What can hang from each mark:
z170: z307 z332 z528
z193: z860
z528: z170
z332: z170 z193 z595
z860: z193
z595: z332 z514 z564
z307: z170
z785: z564

Every row comes from one small tree of marks. The marks that hang from a mark follow it in brackets, in the order of their numbers. Every link used is in the known rows. Which tree was each row made from?
Known rows:
z528[z170[z307 z332[z193]]]: -.04,.20,.07,-.03,.15,.36,.22,-.20,-.18,.09,.15,.10,-.10,.13,.40,-.12,-.08,-.25,.29,.28,-.03,.10,.31
z595[z332 z564]: .13,-.13,.09,-.01,-.02,-.54,-.21,.05,.04,-.21,-.36,-.06,-.07,.00,-.29,.13,-.14,.27,-.04,-.48,.44,-.27,.18
z860[z193]: .06,-.21,.05,.05,.04,-.37,.19,-.02,-.07,-.06,.00,.32,.01,.38,-.33,.10,-.12,-.02,.17,-.14,.10,.00,.18
z785[z564]: .24,-.13,.24,-.26,.06,-.20,-.29,-.33,.13,-.15,.14,.28,-.16,.16,-.33,.03,-.26,.03,-.10,-.49,.37,.00,.08
z307[z170[z332[z595[z514]] z528]]: .04,-.07,.11,-.06,-.01,.03,-.19,-.17,-.02,-.04,-.09,-.01,-.09,-.12,.19,-.27,.17,-.12,-.04,.20,-.14,.00,-.04
z170[z307 z332 z528]: .33,.10,.24,-.13,.08,.24,.16,-.37,-.13,.18,-.13,.23,-.14,.07,.37,-.22,-.26,-.32,.12,.12,.10,.12,.33
z307[z170[z332 z528]]: .16,.08,.14,-.12,-.06,.24,.07,-.38,-.21,.05,-.07,.15,-.30,.20,.32,-.26,-.05,-.42,.16,.13,-.03,.16,.33
z595[z332[z170 z193[z860]] z514 z564]: -.30,-.09,-.55,.28,-.19,-.37,-.02,.56,.23,-.20,-.09,-.31,.35,-.06,-.50,.65,.24,.47,-.20,-.39,.11,-.24,-.28
z595[z332[z170[z307 z528]] z514 z564]: .13,.18,-.31,.15,-.15,-.38,-.08,.21,-.14,.13,-.58,-.31,.00,-.56,-.01,.34,-.16,.07,-.31,-.14,.47,-.08,-.12
z170[z332]: .19,-.12,.33,-.11,.05,.06,-.08,-.23,.09,-.12,.09,.29,-.03,.36,.02,-.20,-.12,-.05,.06,-.34,.05,-.06,.20
z595[z564]: .05,-.14,.15,-.06,-.10,-.40,-.23,-.06,.02,-.16,-.13,.16,-.18,-.02,-.29,-.10,-.21,.11,-.03,-.50,.32,-.20,.02
z193[z860]: .04,-.24,.04,-.17,-.22,-.20,.16,.01,.11,-.07,.10,.37,.07,.39,-.36,.11,-.02,-.12,.04,-.24,.02,.03,.15
z332[z170[z528] z193 z595[z514 z564]]: -.27,.05,-.29,.27,-.06,-.13,-.24,.34,.07,-.03,.04,-.32,.03,-.46,-.22,.08,.11,.31,-.26,-.11,-.08,-.11,-.58
z595[z332[z170[z528]] z514 z564]: .09,.09,-.29,.18,-.15,-.46,-.23,.25,-.02,-.04,-.45,-.27,.02,-.40,-.20,.34,-.04,.19,-.39,-.39,.42,-.16,-.20
z307[z170]: .04,.01,.11,-.13,-.25,-.13,-.02,-.20,-.20,-.05,.02,.22,-.23,.16,-.02,-.15,-.01,-.33,.02,-.04,.14,.06,.20
z528[z170]: .03,.03,.17,-.20,-.08,-.16,.00,-.16,-.24,.00,.01,.28,-.24,.08,-.05,-.12,-.14,-.30,.03,-.08,.19,.09,.20
z307[z170[z332]]: .06,-.02,.20,-.13,-.06,.14,-.04,-.28,-.09,-.10,.07,.18,-.16,.31,.16,-.25,.01,-.25,.15,-.09,-.05,.03,.24
z332[z170 z595]: -.04,-.02,.15,-.10,-.12,.03,-.16,.18,.01,.01,.24,.00,.01,.06,-.28,-.10,.03,.05,-.19,-.21,-.20,.13,-.34
z528[z170[z332[z595[z514 z564]]]]: -.12,-.24,.16,-.06,.13,-.27,-.43,.01,.12,-.18,-.18,-.11,-.05,-.25,-.10,-.19,.05,.24,-.04,-.26,.02,-.24,-.22
z170[z307 z332[z193[z860] z595] z528]: -.04,-.08,.01,-.09,.16,.42,.36,-.03,.14,.15,.20,-.01,.14,.21,.15,.00,.13,-.03,.29,.51,-.44,.16,.12
z595[z332]: .21,-.04,.16,-.08,-.02,-.37,-.06,-.02,-.01,-.15,-.16,.11,.01,.22,-.18,.09,-.05,.09,-.08,-.29,.34,-.11,.28

Write each row's tree:
.13,-.14,.12,-.02,.15,-.15,-.25,-.11,.09,.03,-.36,-.10,-.04,-.45,.12,-.17,-.09,.18,-.05,.01,.09,-.19,-.14 | z170[z307 z332[z595[z514 z564]] z528]
-.21,-.25,.07,.18,.21,-.19,-.40,.13,.36,-.32,.09,-.16,.16,-.12,-.17,-.12,.16,.56,-.02,-.32,-.06,-.41,-.34 | z170[z332[z193 z595[z514 z564]]]
-.01,.36,-.21,.12,-.11,.33,.29,.02,-.26,.29,.16,.00,-.10,-.11,.22,.07,-.12,-.30,-.04,.28,-.01,.28,-.02 | z332[z170[z307 z528] z193]
.13,.09,.24,-.21,.07,.21,.11,-.28,-.23,.13,-.08,.21,-.17,.10,.34,-.18,-.18,-.37,.20,.12,.06,.13,.33 | z528[z170[z307 z332]]
-.24,-.07,.00,-.16,.15,.39,.30,.02,.03,.09,.24,-.01,.12,.24,.13,.02,.17,-.08,.40,.52,-.46,.17,.10 | z528[z170[z307 z332[z193[z860] z595]]]
.17,.28,-.05,-.05,-.20,.19,.20,-.08,-.28,.33,-.06,.09,-.16,-.13,.15,-.01,-.25,-.42,-.13,.11,.10,.32,.03 | z332[z170[z307 z528]]
-.05,-.07,.11,.09,.19,.08,-.09,.02,.22,-.09,.17,-.01,.24,-.05,.14,-.13,.12,.25,.01,.12,-.12,-.19,-.14 | z170[z307 z332[z193 z595[z514]]]
.03,.35,-.41,.27,-.08,-.06,.16,.22,-.13,.14,-.15,-.25,.15,-.30,.15,.39,.04,.01,-.26,.20,.26,.05,-.03 | z595[z332[z170[z307 z528] z193] z514]
-.34,-.10,-.17,.04,-.13,.23,.13,.40,.17,-.03,.51,-.07,.25,.28,-.42,.19,.25,.16,-.02,.01,-.50,.15,-.36 | z332[z170 z193[z860] z595]
-.12,-.15,-.31,.16,-.11,-.44,.12,.28,.27,-.26,.01,.04,.38,.22,-.35,.48,.27,.31,-.11,-.15,.19,-.25,.09 | z595[z332[z193[z860]] z514]
-.10,-.12,.25,.00,.24,.22,-.11,-.03,.22,-.17,.39,.03,.11,.31,.00,-.24,.14,.27,.14,-.04,-.30,-.09,-.05 | z170[z332[z193 z595]]
.02,.09,-.01,-.06,-.08,.04,-.07,.13,-.17,.25,-.19,-.26,-.18,-.45,-.03,-.09,-.20,-.06,-.10,.08,-.05,.14,-.29 | z332[z170[z307 z528] z595[z564]]
.13,.18,.08,.04,.17,.38,.26,-.27,-.08,.14,.07,.11,-.08,.11,.44,-.13,-.13,-.20,.20,.29,.00,.08,.31 | z170[z307 z332[z193] z528]
.21,.27,-.24,.09,-.17,-.20,.08,.12,-.18,.19,-.37,-.14,.10,-.33,.09,.30,-.09,-.13,-.36,.02,.38,.08,.00 | z595[z332[z170[z307 z528]] z514]
.05,.12,-.08,-.01,-.15,-.02,-.05,.13,-.11,.23,-.09,-.09,.04,-.44,.02,-.01,-.04,-.12,-.32,.17,-.01,.15,-.34 | z332[z170[z307 z528] z595[z514]]
-.12,-.14,.00,.19,.23,-.10,-.28,.04,.25,-.17,-.03,-.19,.04,-.23,-.01,-.13,.12,.41,-.03,-.10,-.06,-.30,-.25 | z170[z332[z193 z595[z514 z564]] z528]
-.23,-.08,-.07,-.05,.04,.43,.24,-.05,.06,.01,.25,-.07,.01,.31,.10,-.06,.32,-.13,.33,.53,-.57,.21,.11 | z307[z170[z332[z193[z860] z595] z528]]
-.45,-.21,-.39,.21,-.17,-.22,-.13,.57,.32,-.16,.20,-.24,.30,-.15,-.58,.32,.27,.46,-.18,-.25,-.26,-.17,-.65 | z332[z170 z193[z860] z595[z514 z564]]
.06,.08,.18,-.02,.26,.41,.13,-.18,.01,.12,.14,-.03,-.02,.03,.36,-.23,-.01,-.02,.21,.44,-.25,.09,.12 | z170[z307 z332[z193 z595] z528]
.06,-.01,.24,-.19,.06,.26,-.07,-.26,-.11,.03,.00,-.02,-.22,.09,.22,-.36,.07,-.24,.17,.28,-.28,.18,.13 | z307[z170[z332[z595] z528]]
-.04,.25,-.39,.30,-.07,-.13,.04,.27,-.04,-.02,-.04,-.22,.15,-.16,-.03,.37,.13,.14,-.32,-.05,.21,-.02,-.11 | z595[z332[z170[z528] z193] z514]
-.14,.08,.17,-.08,.27,.38,.09,-.08,-.10,.09,.21,-.05,-.05,.04,.32,-.23,.04,-.06,.29,.44,-.28,.09,.11 | z528[z170[z307 z332[z193 z595]]]
.04,.01,-.09,-.01,.06,.39,.46,-.14,.05,.17,.13,.16,.06,.29,.24,.11,-.01,-.21,.29,.35,-.20,.16,.32 | z170[z307 z332[z193[z860]] z528]
